Each row was made from one small tree. Brackets hold a mark, then the marks that hang from it, in alphabetical order. Every link used is in the known rows. Write each row's tree.
(in the rows, 128 means zero)
Known rows:
{E {X G}}: [110 127 126 105 150 134 115 132 140 138  90  90 163  96  85 113 126 140
 171]
{V {X {G W {Y {E F}}} S}}: [150 128 144  74 127 113 124 132 121 146  80 146 132 116  90 169 119 157
 233]
{W {E F {X S}}}: [ 95 104 120 216 105 122 138 131 126 191 125 142 108 124 126 125 122 123
 120]
{Z {W {E {F {G Y}} {X S}}}}: [128 116 148 180 121 134 128 112 133 165 133 170 115 119 173 129 129 126
 122]
{S {F {G Y}} W}: [138 150 107 105 135 135 125 133 125   4 174  88 138 153 133 102 127 103
  71]
{E {F {G W}} X}: [145 118 127 160 128 118 114 128 134 118 150 124 152 138 143 117 133 117
 159]
{W {E {F {G Y}} X}}: [ 94 123 140 196 138 104 123 139 135 176 191 121 127 142 131 112 138 108
  99]
{S {F {G Y}} {W {E X}}}: [121 151 124 154 124 132 139 137 129  36 209  89 144 151 100  88 121  87
  42]
{Z W}: [172 118 133  98 131 148 113 100 140 137  69 157 126 113 179 122 135 144
 142]
{X {G Y} {S F W}}: [106 141 108  83 132 152 145 135 117  65 103 109 120 107 105 144 117 145
 143]
{S {F {G Y}}}: [130 148 121 147 147 105 114 132 111  66 204  88 132 143 166 112 136 116
 100]
{X {G {W E}} S}: [116 116 137  92 146 175 149 108 130 178  72 172 135  99 149 155 125 160
 106]
{V X}: [138 115 119 117 143 114 105 124 134 116  83 113 148 119 100 114 125 147
 182]
{F {G {W {E X}}}}: [127 128 147 134 158 151 121 109 135 133 156 146 170 138 165 114 135 115
  33]
{V F X}: [169 128 123  67 124  84  92 132 138  80  70 129 127 136 128 122 119 139
 215]
{W E}: [111 117 131 148 140 133 129 120 136 188 127 138 121 133 147 114 137 126
  60]
{G {W {E F}}}: [170 117 143 127 114 129 141 113 136 191 152 175 122 148 148 130 146 130
 114]
{G {W {E F {X S}}} Y}: [121 133 157 159 101 106 142 124 112 215 204 178 126 135 102 152 144 128
 118]
{G {Y {E F}}}: [139 144 139 102 113  78 106 146 113 185 142 121  96 156 126 157 143 117
 144]
{S {W E}}: [122 120 116  98 128 162 136 121 147 117  92 135 129 141 111 104 129 116
  41]

Which tree is each row?
[116 122 121 141 153 101 105 136 129 135 159 119 116 149 178 131 148 125
 140] : {E {F {G Y}}}
[115 120  96 163  99 162 152 121 114  77 100 137 105 130 138 123 108 122
  61] : {X {S F {W E}}}
[133 131 149 180 120 138 132 108 123 129 154 155 127 114 167 119 122 121
  92] : {Z {W {E {X {S {F {G Y}}}}}}}
[174 161 141 113 126 104 119 128 106  77 204 112 134 159 163 131 133 107
  90] : {S {F {G W {Y E}}}}
[ 81 122 121  91 140 157 148 135 134 147  86 143 110 112 109 152 126 145
 122] : {X {G Y} {S {W {E F}}}}
[118 131 122 117 142 112 125 136 115  93 110 102 135  97  87 139 115 161
 223] : {V {X {G Y} {S F}}}
[105 124 144 157 132 104 135 144 142 200 165 113 122 123  91 118 138 127
 163] : {W {E F {X {G Y}}}}
[125 151 117  64 116 144 141 141 111  74  88 107 110 122 101 157 109 130
 131] : {X {G {Y E}} {S F W}}
[149 139 114 127 109 146 153 137 142  51 145  86 137 132  71  85 114 108
 110] : {S F {W {E {X G}}}}
[171 141 122 133 137 130 123 117 118  53 178 112 145 146 180 111 131 118
  98] : {S {F {G W}}}
[105 134 141  66 151 150 135 116 115 170 102 162 140  97 128 173 136 166
 141] : {X {G W Y} S}
[108 107  99 133 114 147 135 140 139 108  55 113 127 104  90 131 111 139
 208] : {E F {X G {S W}}}
[108 133 119  50 126 147 133 141 125 127  46 131 105 122 109 170 118 138
 145] : {X {G {Y {E F}}} {S W}}
[144 132 142 108 124 101 126 142 137 166 156 116 144 117  79 136 142 140
 242] : {E F {X {G W Y}}}
[115 128 130 128 133  93 118 151 137 162 141  92 132 112  81 128 138 138
 242] : {E F {X {G Y}}}
[159 141 133 167 128 127 132 120 120  73 202 112 151 143 154 100 126 108
  81] : {S {F {G {W {E X}}}}}
[140 122 117 155  84 106 114 141 112 162  65 124 102 139 126 153 109 111
 155] : {Y {E F {X S}}}
[153 118 149 146 120 146 127 104 145 168 105 159 132 111 147 108 129 129
 114] : {Z {W {E X}}}
[106 119 137 170 148 110 124 133 136 180 178 136 109 152 171 121 145 116
  81] : {W {E {F {G Y}}}}
[ 98 102  98 149 109 165 144 120 128 130  60 160 101 130 144 136 116 129
  72] : {X {S {W {E F}}}}
